Known rows, with every way that one mark hangs from another:
[guforit [fotak gase rasin] sudu]: 25,-4,-28,-26,7,2,-12,-15,22,7,-37,15,-37,-11,46,4,12,18,4,16,-9,8,-7,-7,-22,-23,9,-20,5,5,-17,21,-7,2,4,22,4,7
[veni lago]: -12,0,-18,-3,-4,15,-10,-16,18,-50,-7,15,-8,-2,32,22,15,17,-16,4,23,3,16,-7,1,-1,-14,17,-3,21,14,5,-8,6,0,-15,-27,9
[zegul fotak [luvigeb [gase [muko rasin]]]]: 24,52,-8,3,11,-8,-14,-26,-3,-31,20,27,-13,9,21,7,-8,-27,-22,0,12,0,-4,28,10,9,-14,21,9,21,2,-14,27,2,9,3,-38,-8
[luvigeb gase [zegul [lago ripub]]]: -13,26,-22,17,-5,9,1,3,23,-36,-38,7,13,-33,8,17,27,8,-24,25,-21,-10,15,11,29,-1,-3,17,9,-7,22,-36,-11,3,-4,-15,-31,3
[gase [fotak rasin]]: 12,22,-12,0,-5,8,-26,-9,22,-19,-5,11,-22,-19,32,13,19,-3,-2,-13,4,11,12,-4,-6,0,-14,7,14,3,-27,10,-4,-7,7,-5,7,-3
[veni [lago [guforit sudu] ripub]]: 21,-26,-38,-6,-5,25,-4,-23,34,-18,22,-8,-1,-6,5,19,34,19,6,3,13,-15,-12,-28,15,-12,-8,-8,-21,31,1,-6,-12,1,11,-10,-21,23
[sudu gase [guforit fotak] zegul]: -38,10,-11,15,-23,22,-41,15,-4,16,-33,-13,-16,-10,-8,-11,-4,20,33,4,-6,10,-48,3,-17,-4,62,7,-8,-37,10,3,9,1,-7,2,-20,-10
[zegul lago]: -19,4,-12,-3,-4,21,-3,-6,22,-49,-19,12,-12,-21,19,14,16,14,-19,5,8,-7,12,-4,11,-3,12,23,-3,23,14,-2,-3,3,6,-27,-25,-4
[lago [guforit [fotak gase] sudu] ripub]: 24,-28,-42,-15,2,4,0,-17,25,23,0,-11,-17,-10,-1,-3,10,17,3,27,-14,-9,-27,-8,0,-35,22,-16,-13,18,-8,1,-12,-6,11,6,-15,15
[sudu guforit zegul]: -16,0,-21,16,-9,10,-37,5,19,-19,-10,-25,-1,-15,3,6,16,23,16,-3,-4,23,-21,1,-8,8,17,8,-13,-17,9,-12,-6,-11,-5,-15,-18,-24
[veni [lago guforit]]: -8,-26,-22,4,3,21,-27,-2,22,-37,4,4,-4,-8,19,11,17,15,-10,-4,38,-3,-6,-14,-1,-5,-9,16,1,27,4,-11,5,5,11,-19,-23,6
[muko rasin [zegul fotak]]: 29,19,-31,-6,24,-4,-19,-27,-1,-31,-4,4,1,8,32,15,1,-8,12,1,-5,-11,-18,9,0,-3,-48,29,20,4,15,8,8,3,-10,-4,-24,3
[lago [guforit [fotak gase rasin]] ripub]: 4,-42,-33,-14,13,-9,-28,-18,21,14,-14,-12,-15,-18,11,-9,5,6,5,13,3,-6,-21,-3,-10,-8,15,9,17,2,-18,-13,-13,-11,23,19,0,-1
[lago [guforit [muko rasin] sudu] ripub]: 53,-14,-44,-8,23,-7,-2,-43,43,-8,18,-23,7,3,13,8,5,9,23,11,5,-15,-43,-13,10,-11,-15,-17,-12,20,-9,-7,-2,-1,14,15,-8,-5
[luvigeb [zegul [fotak gase]]]: -6,23,-23,19,14,-12,-12,-4,10,-17,-41,10,-13,-16,33,10,-1,7,-15,22,-18,4,-4,22,2,-22,-16,12,14,-16,2,-11,9,-7,-4,-14,-19,1
[fotak [gase [muko [zegul lago]]] rasin]: -4,-13,-24,-10,24,-22,-19,-16,4,-35,-35,-17,-8,-8,15,-8,-1,-9,-7,0,29,-28,-19,1,-8,-7,-21,20,7,-3,3,-25,-14,9,6,16,-18,-11
[guforit fotak muko]: -13,5,-22,-4,-7,1,-2,-24,28,3,-28,21,-17,-5,19,17,-11,16,-6,19,-2,-4,-30,6,-7,-9,30,-10,-19,12,10,13,12,-4,-1,0,-18,4
[sudu guforit ripub zegul]: -29,9,-16,24,-9,13,-44,-2,19,-8,2,-35,2,-16,2,-10,23,19,31,6,-12,19,-24,-7,-15,23,10,11,-17,-30,11,9,-29,-9,6,-4,-10,-24
[guforit muko]: -7,9,-20,6,3,-11,-4,-19,32,-27,-19,0,-6,-11,23,18,-5,10,-7,15,3,-3,-17,6,-3,-4,1,-5,-13,6,11,1,2,-4,3,-4,-17,-7
[zegul [fotak rasin] [lago ripub] muko]: -32,23,-26,-10,-4,11,-1,-37,7,-31,13,3,-1,-28,-10,7,11,2,8,4,-9,-59,-4,6,26,15,12,42,-20,3,13,-14,9,-8,22,-11,-23,10
[veni [lago [guforit muko] ripub]]: -11,-33,-38,4,-4,-2,-6,-33,33,-16,10,-12,9,-5,-7,11,4,14,4,8,29,-28,-33,-17,11,2,1,8,-14,10,10,-14,-4,0,15,-2,-21,13
[sudu [gase [fotak rasin]] guforit ripub]: -16,31,-7,22,-19,17,-41,7,-7,4,-3,-27,-21,-24,10,-21,7,-9,51,-10,-1,4,-10,-11,-12,16,23,24,18,-44,-23,25,-17,-6,22,21,13,-11
[veni [lago ripub]]: -9,-4,-26,-6,-10,8,-1,-37,23,-44,11,2,3,-3,14,21,21,13,-5,11,7,-6,18,-11,13,6,-12,20,-14,16,16,4,-25,-1,6,-10,-31,11
[veni [lago guforit ripub]]: -5,-31,-31,0,-2,12,-15,-23,28,-29,19,-11,7,-8,1,12,23,15,-4,3,25,-15,-5,-16,11,1,-7,17,-7,22,6,-14,-12,-3,14,-14,-26,10
[veni [lago [guforit fotak muko] ripub]]: -18,-35,-41,-5,-16,8,-8,-42,32,15,2,9,-2,-1,-10,10,1,20,6,13,20,-30,-49,-16,8,-5,29,4,-23,19,9,-3,6,3,14,5,-23,28
[gase [fotak rasin] [muko [zegul lago]]]: 4,13,-22,0,-4,7,-22,-20,9,-18,-13,-1,-12,-11,2,7,14,-14,-2,-23,23,-34,-26,-13,6,-2,-17,13,-5,9,-13,-16,-2,5,3,0,-12,6
[zegul [lago [guforit fotak]]]: -22,-23,-20,-5,-6,37,-16,5,22,-5,-17,22,-18,-21,2,5,12,20,-13,1,14,-17,-23,-8,8,-12,48,17,-6,40,3,-15,20,1,11,-25,-26,8
[fotak gase rasin]: 6,-7,-18,-8,20,-19,-25,-6,17,-37,-32,-7,-19,-19,48,-1,6,4,-6,10,10,13,15,5,-20,-6,-18,12,28,-7,-11,-2,-18,-2,11,14,1,-18
[luvigeb gase zegul]: 1,36,-12,25,9,2,-17,27,22,-39,-47,13,4,-26,35,19,19,4,-28,23,-12,19,13,20,4,-7,-24,-3,23,-10,13,-24,4,0,-12,-11,-23,-8
[muko [zegul fotak luvigeb]]: 6,21,-31,-12,12,1,-23,-15,5,-19,5,18,-10,-3,9,14,13,-4,-6,-5,-11,-14,-21,14,9,12,-4,0,2,8,24,11,27,-15,-7,-10,-27,15
[luvigeb gase]: 2,27,-7,8,-4,3,-8,21,15,-38,-22,11,-5,-22,25,16,8,-2,-26,21,-2,17,18,13,-5,-6,-14,9,16,3,15,-13,-5,2,-5,-12,-25,-10
[luvigeb gase [zegul [fotak rasin] lago]]: -14,38,-11,19,2,20,-24,17,9,-23,-57,34,-10,-42,27,21,22,-8,-13,2,-14,-13,6,7,10,3,-9,25,32,-16,6,-27,27,8,0,-15,-13,8
[luvigeb zegul]: 0,20,-16,19,15,5,-20,2,30,-43,-36,5,2,-15,40,22,25,20,-15,13,-9,17,6,14,7,-4,-14,-10,6,4,6,-13,1,-12,-7,-14,-19,-12
[gase muko]: -1,12,-4,9,3,-2,-7,-16,23,-43,0,-9,-5,-5,17,18,7,0,-22,7,16,2,-9,10,0,-4,-3,0,-23,28,3,-14,-6,-8,5,-15,-31,-18
[muko rasin [zegul fotak lago]]: 11,16,-31,-10,17,10,-11,-28,-4,-34,-11,12,-1,2,17,13,1,-6,9,-4,3,-31,-15,0,11,-3,-31,45,15,10,20,2,14,12,-5,-14,-30,16

Rows:
-4,0,-37,-11,2,-9,-10,-19,20,6,-36,10,-7,0,11,15,-6,11,4,18,-5,-18,-53,5,-7,-10,6,-17,-13,-1,23,12,11,0,-15,11,-21,16
[guforit fotak [muko zegul]]
-15,-29,-25,-3,-9,32,-25,-6,21,-7,-5,26,-15,-3,17,10,15,21,-7,0,32,-6,-20,-15,-1,-9,23,9,-4,37,2,-1,15,7,8,-14,-27,23
[veni [lago [guforit fotak]]]
-10,63,-6,32,-25,23,-29,-4,12,25,-4,-14,-17,1,3,-14,19,-5,36,13,-16,2,-20,-26,-16,-8,-2,-20,-17,-46,-7,34,-23,15,1,7,2,6
[guforit [sudu [gase fotak] ripub zegul]]
-18,37,-24,-3,11,13,5,-35,-4,-47,9,19,-2,-3,16,2,-9,3,-1,5,11,-44,1,17,21,-1,-4,53,-9,23,14,-7,22,7,14,-19,-37,5
[zegul fotak lago [muko rasin]]
-24,47,-25,25,12,7,-9,-7,9,-33,-18,10,2,-16,20,17,8,12,-10,17,-17,-23,-10,29,20,-5,-7,7,-17,-3,15,-20,30,-13,-3,-24,-30,5
[luvigeb [zegul fotak muko]]
0,4,-18,22,5,23,-42,1,40,12,9,-25,-1,-6,8,-5,40,14,22,9,-7,4,-34,-28,-15,4,-12,-29,-22,-9,-1,2,-16,3,9,-7,0,-7
[lago [guforit [sudu ripub zegul]]]
-9,8,-16,-3,5,5,-22,-24,2,-24,-14,2,-10,-13,-2,18,8,-17,3,-13,11,-48,-35,-2,4,7,-13,25,-8,6,8,-19,17,3,4,-9,-23,8
[gase [muko [zegul [fotak rasin] lago]]]
-5,16,-18,2,-8,30,-14,-5,33,-20,-17,6,-10,-13,8,16,32,25,2,2,-7,-2,-8,-21,0,-10,8,-11,-25,3,12,-3,-4,13,-8,-21,-17,1
[guforit [sudu [zegul lago]]]
-31,27,-19,16,-14,16,-48,-18,8,12,27,-7,-14,-9,-10,-11,17,11,31,-8,-23,7,-29,1,-2,38,36,10,-18,-30,11,18,5,-19,11,-7,-14,-9
[sudu guforit ripub [zegul fotak luvigeb]]
-17,11,-26,-6,-1,16,-8,-9,0,-24,-18,13,-7,-18,-3,19,8,-3,-3,2,-8,-35,-18,-2,12,-5,-5,32,-2,7,29,0,15,4,-8,-28,-31,20
[muko [zegul fotak lago]]
15,-11,-25,-6,33,-36,-29,-13,5,-31,-29,-28,-7,-2,24,-3,-2,-14,-4,6,22,-12,-26,8,-17,-6,-38,4,9,-8,-4,-17,-18,0,1,24,-11,-18
[fotak [gase [muko zegul]] rasin]
-14,48,6,34,-8,7,-30,-12,16,1,-1,-36,-7,10,0,-10,15,-5,28,21,-4,-7,-39,-18,-20,1,1,-25,-38,-33,7,8,-22,15,3,11,-16,-16
[guforit [sudu [gase muko] ripub zegul]]
13,24,0,-2,-3,17,-18,-12,9,2,-23,6,-31,-3,23,9,8,-1,19,5,5,-12,-38,-7,-15,-15,31,-26,-18,4,-13,8,15,6,5,23,-9,2
[guforit [fotak rasin] [sudu [gase muko]]]
25,6,-16,3,31,-30,-4,-35,8,-47,-4,-14,-7,18,41,-8,-17,-9,-14,14,27,6,-1,18,-8,-17,-34,24,6,16,-13,-14,-20,4,11,13,-28,-27
[fotak [gase [muko rasin]]]
7,17,-22,-2,-13,26,-20,-13,33,14,-19,16,-19,0,19,17,27,27,8,12,-20,14,-26,-12,-14,-15,19,-35,-30,3,6,16,3,3,-13,-7,-15,10
[guforit fotak [sudu zegul]]
32,1,-31,-3,43,-39,-13,-31,-1,-42,-13,-27,3,25,36,-12,-18,-11,-5,11,25,-7,-21,17,-12,-15,-56,16,12,4,2,-15,-23,9,0,22,-29,-20
[fotak [gase [muko rasin zegul]]]
0,42,-25,1,18,1,-3,-34,-2,-44,16,9,2,4,29,5,-8,0,3,11,5,-23,-4,23,10,-1,-23,36,-5,14,9,-1,19,-2,8,-8,-31,-3
[zegul fotak [muko rasin]]
16,18,-14,7,21,-26,-2,-43,-4,-29,2,-5,-16,15,29,-2,-26,-17,-8,14,16,-8,-11,24,-4,-20,-33,38,2,11,-11,-10,-3,5,11,0,-32,-12
[zegul [fotak [gase [muko rasin]]]]
-5,50,-12,29,0,8,-13,20,10,-21,-41,25,-2,-27,27,26,14,-4,-22,21,-24,8,1,23,9,-10,-21,10,17,-13,14,-19,24,-2,-12,-21,-27,6
[luvigeb gase [zegul fotak]]
-23,43,-13,26,-8,21,-5,17,7,-22,-49,36,-7,-35,13,23,14,-1,-27,16,-19,-14,5,15,19,-10,-1,28,15,-9,20,-27,25,8,-9,-33,-32,13
[luvigeb gase [zegul fotak lago]]
12,35,-31,-14,34,-6,-15,-34,12,-60,25,10,-1,15,41,-9,1,11,-12,0,18,-10,9,25,17,18,-3,5,2,27,8,2,18,-10,12,10,-29,-17
[zegul luvigeb [muko rasin]]
7,-36,-25,-14,3,13,-33,-18,29,8,1,-5,-8,-21,6,7,25,9,8,0,-3,-9,-27,-8,-2,6,21,-1,4,18,-13,-11,-2,-15,18,8,-4,0
[lago [guforit [fotak rasin]] ripub]
16,-4,-23,14,6,19,-37,11,40,0,-1,-16,-2,-10,8,10,32,19,7,1,1,11,-34,-22,-10,-15,-3,-33,-19,4,-4,-14,5,1,-1,-16,-7,-7
[lago [guforit [sudu zegul]]]
-20,28,-31,-4,21,-10,10,-36,-14,-40,-5,10,-10,0,23,-16,-26,1,-6,18,15,-42,3,21,12,-15,-9,60,5,7,8,-10,10,12,16,-5,-35,0
[zegul [fotak gase] lago [muko rasin]]
-16,-28,-32,2,-1,3,-2,-26,37,-12,1,-14,8,-24,-22,6,1,13,-1,10,12,-41,-38,-8,19,-2,26,14,-20,14,11,-27,0,-2,20,-12,-22,1
[zegul [lago [guforit muko] ripub]]
-5,-2,-19,-13,1,-2,-21,-25,30,3,-38,21,-22,-14,31,16,-1,14,8,7,2,-6,-32,-1,-16,4,22,-9,-2,3,-3,13,12,-6,6,19,0,2
[guforit [fotak rasin] muko]
-4,-34,-45,0,14,-4,-25,-9,21,-17,-15,-9,5,0,5,9,0,12,5,0,41,-29,-53,-17,-4,-6,-21,-6,-4,2,20,-12,13,10,-4,3,-19,18
[veni [lago [guforit [muko zegul]]]]
-13,-26,-29,9,1,4,-17,-13,31,-22,-8,4,-2,-6,12,11,0,17,-3,1,43,-17,-31,-16,-1,-6,-1,5,-8,16,6,-12,15,7,11,-6,-18,10
[veni [lago [guforit muko]]]
20,-19,-31,-3,1,33,-15,-1,32,-25,7,6,-11,-6,24,18,31,22,1,-3,27,-4,-10,-28,3,-17,-8,-11,-12,35,-2,-3,8,9,6,-15,-16,20
[veni [lago [guforit sudu]]]
-16,-1,-10,-6,-10,23,-37,14,-4,-2,-35,-5,-24,-21,15,-2,0,12,36,-5,1,4,-28,4,-15,4,61,15,15,-21,-5,7,14,-5,7,20,-6,-8
[sudu gase [guforit [fotak rasin]]]
32,45,-31,-12,23,-11,-24,-11,-10,-24,1,26,-3,9,26,6,2,-21,-5,0,-5,-4,-6,19,7,10,-37,18,38,-2,21,2,26,5,-11,12,-28,9
[muko rasin [zegul fotak [luvigeb gase]]]
6,-5,-11,0,22,-26,-19,-18,15,-36,-21,-18,-18,-9,35,-3,-3,-8,-15,7,24,2,-3,11,-17,-5,-17,7,4,2,-17,-17,-15,-1,15,14,-10,-25
[fotak [gase muko] rasin]
6,-2,-28,0,23,-34,-10,-13,3,-32,-23,-28,-3,6,12,-3,-11,-8,-16,19,16,-11,-24,14,-11,-20,-31,3,-6,-1,10,-16,-19,2,-4,8,-32,-12
[fotak [gase [muko zegul]]]
16,-2,-21,6,8,25,-21,0,37,-4,14,-16,-7,-13,19,2,31,11,12,11,-5,1,-16,-21,-4,-2,-9,-18,-12,18,-4,14,-11,-3,18,-8,-3,-3
[lago [guforit [sudu ripub]]]
-10,-5,-32,-14,17,-10,-20,-9,-7,-16,-40,3,-19,-19,15,0,-1,-12,7,2,1,-34,-15,0,-7,-8,-17,38,25,-20,10,-5,7,7,2,3,-10,12
[muko [zegul [fotak gase rasin] lago]]
-15,43,3,19,-12,11,-36,-4,3,-3,-11,-10,-20,-15,22,-15,11,-17,30,2,0,-5,1,-15,-16,11,-6,15,22,-34,-19,30,-18,5,18,18,14,-5
[sudu [gase [fotak rasin]] ripub]
5,-15,-30,-3,6,14,-12,-4,23,30,-6,-4,-26,-6,20,-18,14,13,10,29,-8,-3,-29,-15,-18,-24,14,-15,-7,10,-9,19,-17,1,17,12,-4,9
[lago [guforit [fotak gase] [sudu ripub]]]
0,28,-5,-6,-4,28,-28,-7,10,15,-26,5,-27,-6,33,-5,21,2,39,16,-19,-7,-20,-23,-23,5,23,-17,2,-19,-5,43,-10,9,11,32,10,9
[guforit [fotak rasin] [sudu gase ripub]]
15,-29,-41,-15,-14,36,-4,-30,32,11,16,12,-13,-2,1,17,30,24,9,8,7,-18,-24,-29,12,-17,21,-14,-27,34,0,4,-1,2,8,-5,-24,37
[veni [lago [guforit fotak sudu] ripub]]
-30,21,3,29,-9,11,-23,0,-6,-21,7,-45,-3,-9,-6,-17,-5,-5,30,10,11,-6,-31,7,-8,12,33,22,-21,-21,5,1,-18,-6,18,10,-24,-26
[sudu [gase muko] guforit ripub]
-2,-35,-53,-4,8,-12,-16,-31,24,-11,2,-24,16,0,-16,10,4,9,13,7,28,-40,-52,-18,8,0,-21,1,-11,-2,22,-14,-5,4,2,10,-24,21
[veni [lago [guforit [muko zegul]] ripub]]
-10,25,-15,30,15,-21,-8,-19,10,-18,-29,-1,-13,-8,18,8,-8,-5,-18,21,-4,-6,-19,27,3,-25,-16,9,-10,-6,-5,-28,9,-5,2,-13,-34,-3
[luvigeb [zegul [fotak [gase muko]]]]
